Each row comes from the steps of one walk. Every step used is in the known rows, and no mark comes twice. Write the walk behind each row, first mark first.
Known rows:
bazasi -> kevot -> dofe: [ 21.5  15.2 -12.2  -2.2  -2.6  16.7 -36.0  -5.9   8.5   5.6  26.7  16.8
 -15.0 -16.7  10.7 -10.2 -23.5  21.5]
genov -> dofe -> tubov: [-11.4  26.0  14.0   6.3  22.5  -1.2 -28.8 -20.3 -15.6  -6.1  19.2   8.1
 -24.2   1.6  -0.7 -39.8  -3.9  11.1]
gosun -> genov -> dofe -> tubov -> bazasi: [ -6.1  24.6  17.9  -6.6  22.9 -21.3 -23.3 -25.4  -3.2 -27.2  46.0 -19.3
 -23.8  -7.4   4.5 -13.5 -14.4   7.0]
genov -> bazasi: [  1.3   9.4   8.2   6.6  13.3  10.0   3.4   3.7   7.8 -22.3 -18.9  18.1
 -10.0  -9.8  10.4 -19.2  -4.0  21.9]
sipo -> genov: [ 23.1  16.9  13.3  29.5  -6.1 -14.0 -27.7   5.2   6.4  15.0  -1.8  -5.9
  -9.5  -7.9  35.0   2.7 -19.7  -1.0]
sipo -> tubov -> bazasi: [-22.4  24.4   8.5 -11.4  24.9  22.5   1.0   0.2   1.6 -14.6  35.5  -9.5
 -15.0 -41.7  28.4   9.8  -2.9   7.3]
gosun -> genov -> bazasi: [ 27.6   0.1  19.8   4.2   8.6  -9.4   8.1  -2.6  17.8 -26.5 -15.7   7.9
 -17.4  -9.0  17.5   2.4 -10.3  20.1]
kevot -> sipo: [  1.3   0.5   7.9   5.2 -13.9   6.2  -2.9   8.3   2.3  -0.9  -6.0  -8.9
 -34.8   6.3  18.2 -21.9   2.8  -0.6]
tubov -> bazasi -> kevot -> dofe: [  6.9  18.1 -15.1 -10.9   1.7  16.4 -35.0  -6.9   9.1  -9.2  47.9   2.5
 -10.1 -26.1  10.0  -5.3 -26.7  22.0]
seseb -> bazasi: [ -9.5  23.7   4.5  24.5  34.8   4.1  -7.0  -9.8  -8.4  -4.6 -24.2  -0.7
  -4.4  -1.7  14.9   3.3  10.4   8.8]
tubov -> bazasi: [-24.7  12.9   2.0   6.0  18.7   0.9 -12.3   0.2  -1.0 -14.2  27.6  -9.0
  -8.3 -14.6  17.8  -1.4  -9.2  -3.6]
dofe -> tubov: [-28.4   9.3  13.0  14.0  12.7 -10.3  -8.4 -16.4 -10.7  -6.0  12.5  -0.9
 -18.7  10.0  11.6 -25.4  -2.1   7.8]
tubov -> bazasi -> kevot: [  6.7  11.4 -12.1 -15.0  10.0  13.9 -11.3  14.3  -7.2  -5.7  38.4  -0.7
  -9.7 -24.6  24.6  -0.2 -27.5  -0.2]
kevot -> dofe: [ -3.8  15.3  -1.1  18.4   4.6   7.8 -35.1 -17.5  12.7  -1.3  12.5  10.4
 -14.8  -5.2   3.7 -10.2  -8.9  20.1]
gosun -> tubov: [  0.2  -3.0   4.0  -3.6   5.2  -3.5   3.4  -5.4  19.7  -3.0  21.2   1.9
   4.3   3.0  23.6 -23.6  13.7  15.1]
gosun -> genov -> dofe -> tubov -> bazasi -> kevot -> sipo: [ 29.9  13.9   9.1 -35.1 -13.2  -7.6 -12.6  -3.6  -4.1 -20.1  48.0 -24.8
 -44.1 -11.0  11.7 -25.5 -22.5   6.5]
genov -> bazasi -> kevot -> gosun -> tubov: [  7.5  -2.7 -17.4 -33.7  -0.6   5.8  23.4   9.8   6.9 -17.2  31.6   2.9
   6.7 -13.0  45.2 -45.1 -11.3  32.0]

Which walk is each row?
[ 38.0  16.2   4.4  -7.1 -34.9  -4.4 -14.8  19.5   4.3   1.3  27.6 -28.8
 -22.4 -19.3  40.5  -5.2 -32.2  -0.3]  tubov -> bazasi -> kevot -> sipo -> genov
[  2.7  27.2  -3.0 -23.0  16.7  10.4 -24.0  -5.3 -15.9 -14.2  54.8  -0.4
 -16.4 -21.1   8.8 -30.7 -25.7   8.0]  genov -> dofe -> tubov -> bazasi -> kevot
[ 10.1   1.8 -12.0 -32.7   3.2   8.7   1.4   7.7  12.4 -11.2  56.3  -6.4
   5.3 -20.5  29.2 -15.6 -11.6  12.9]  gosun -> tubov -> bazasi -> kevot
[ 21.0  15.5   3.2 -29.8 -11.8  38.5  12.1  18.0  -0.8   4.5  15.3  -1.4
 -39.6 -35.9  37.2  -9.4  -4.5  10.6]  bazasi -> kevot -> sipo -> tubov
[-34.6   1.4 -14.3 -17.0  14.2 -10.5  10.6  -6.3   6.0 -20.2  57.3 -26.5
   7.9  -9.0  37.6 -28.1  -4.5  11.1]  kevot -> gosun -> tubov -> bazasi
[ 30.4  30.5  -5.7 -35.7  27.6   8.6 -14.5   1.8  -9.2  -8.6  58.0  -8.2
 -31.5 -47.2  38.0  -1.2 -36.3   4.3]  sipo -> tubov -> bazasi -> kevot -> gosun -> genov -> dofe
[ 31.0  19.8 -10.9 -21.3  20.4  -8.6 -26.4  -0.1 -11.7  -8.8  50.7  -7.0
 -27.8 -26.6  28.5  -9.4 -42.9  -5.8]  tubov -> bazasi -> kevot -> gosun -> genov -> dofe
[ -3.3  17.5  -3.2  -5.4  -2.1   6.1 -28.7 -22.8  -2.8  -5.6  35.9   4.9
 -17.6  -5.4   5.3 -27.2 -15.9  27.9]  bazasi -> kevot -> dofe -> tubov
[ 10.6  -0.7   4.8  -0.7  14.5 -18.2  13.5  -0.1   2.6 -28.7  -5.5  -0.3
 -21.4  -7.3  34.1  -7.5 -20.9  16.7]  kevot -> gosun -> genov -> bazasi
[ 13.8  -4.3  -7.3 -39.6 -23.2  10.6  10.8  13.0  14.6 -14.8  46.9 -23.1
 -14.7  -9.7  25.7 -29.1  -5.4  13.5]  gosun -> tubov -> bazasi -> kevot -> sipo
[ 23.9  21.3   5.6 -26.0  15.5  -8.3 -20.1  -9.7  -7.1 -17.4  56.1  -7.7
 -24.8 -18.8  12.0 -11.6 -29.7   5.6]  gosun -> genov -> dofe -> tubov -> bazasi -> kevot
[ 11.3   5.2  -6.4 -23.8 -16.3  14.6  -2.4  18.8  -1.5  -9.6  32.0 -17.7
 -29.4 -15.0  22.3 -18.2 -16.0   0.2]  tubov -> bazasi -> kevot -> sipo
[ 48.2   9.8  13.5 -42.6 -15.8  25.5  28.3  15.4  14.7 -19.4   4.5  -3.3
 -43.9 -40.2  36.8   1.4  -9.6  25.9]  gosun -> genov -> bazasi -> kevot -> sipo -> tubov
[  1.8  35.3 -14.8 -17.4   6.5  -9.7 -29.2   1.0 -25.7  -5.0  63.7 -20.9
 -14.2 -23.4  41.2 -34.7 -49.5   7.8]  sipo -> genov -> dofe -> tubov -> bazasi -> kevot -> gosun
[ 16.8  10.4  -5.8 -29.4  17.2  -2.2   9.7   7.4  -7.7  -9.4  53.3 -16.9
 -27.0 -41.4  57.9  19.9 -35.0  -1.3]  sipo -> tubov -> bazasi -> kevot -> gosun -> genov
[ -4.6  32.5  19.6  -3.9 -10.0 -16.0 -26.5 -15.0  -3.3 -20.5  40.1 -34.3
 -25.8  -7.2  11.7 -36.0 -15.1  11.4]  kevot -> sipo -> genov -> dofe -> tubov -> bazasi
[ 11.4   9.9 -14.5 -26.3  -4.3  11.2 -20.1 -14.1  25.7 -15.3  65.1  -4.1
   4.8 -21.4  14.1 -18.2 -13.4  34.0]  gosun -> tubov -> bazasi -> kevot -> dofe
[-12.4  14.0  -4.0 -19.7   9.5   4.8  -7.0  -0.6 -12.6 -13.3  48.5  -9.6
 -12.9 -14.0  18.5 -14.7 -21.8   6.2]  dofe -> tubov -> bazasi -> kevot
[ 46.9  24.8  -0.3  -2.7 -18.3  11.9 -30.3  -3.0  21.4  -9.9  11.3  10.6
  -5.5 -27.9  19.1 -13.4 -34.1  42.4]  sipo -> genov -> bazasi -> kevot -> dofe
[ 52.3   1.2   4.0 -18.6   2.6   2.3   7.4  10.7  11.6 -19.0  -1.3  15.5
 -18.6 -18.7  25.5   1.4 -27.0  18.4]  gosun -> genov -> bazasi -> kevot
[ -1.6   7.1 -26.4  -7.0  11.0   6.0  -5.7  17.3 -22.7  11.8  25.5   3.8
 -18.5 -15.0  45.5 -20.5 -33.4  -6.4]  bazasi -> kevot -> gosun
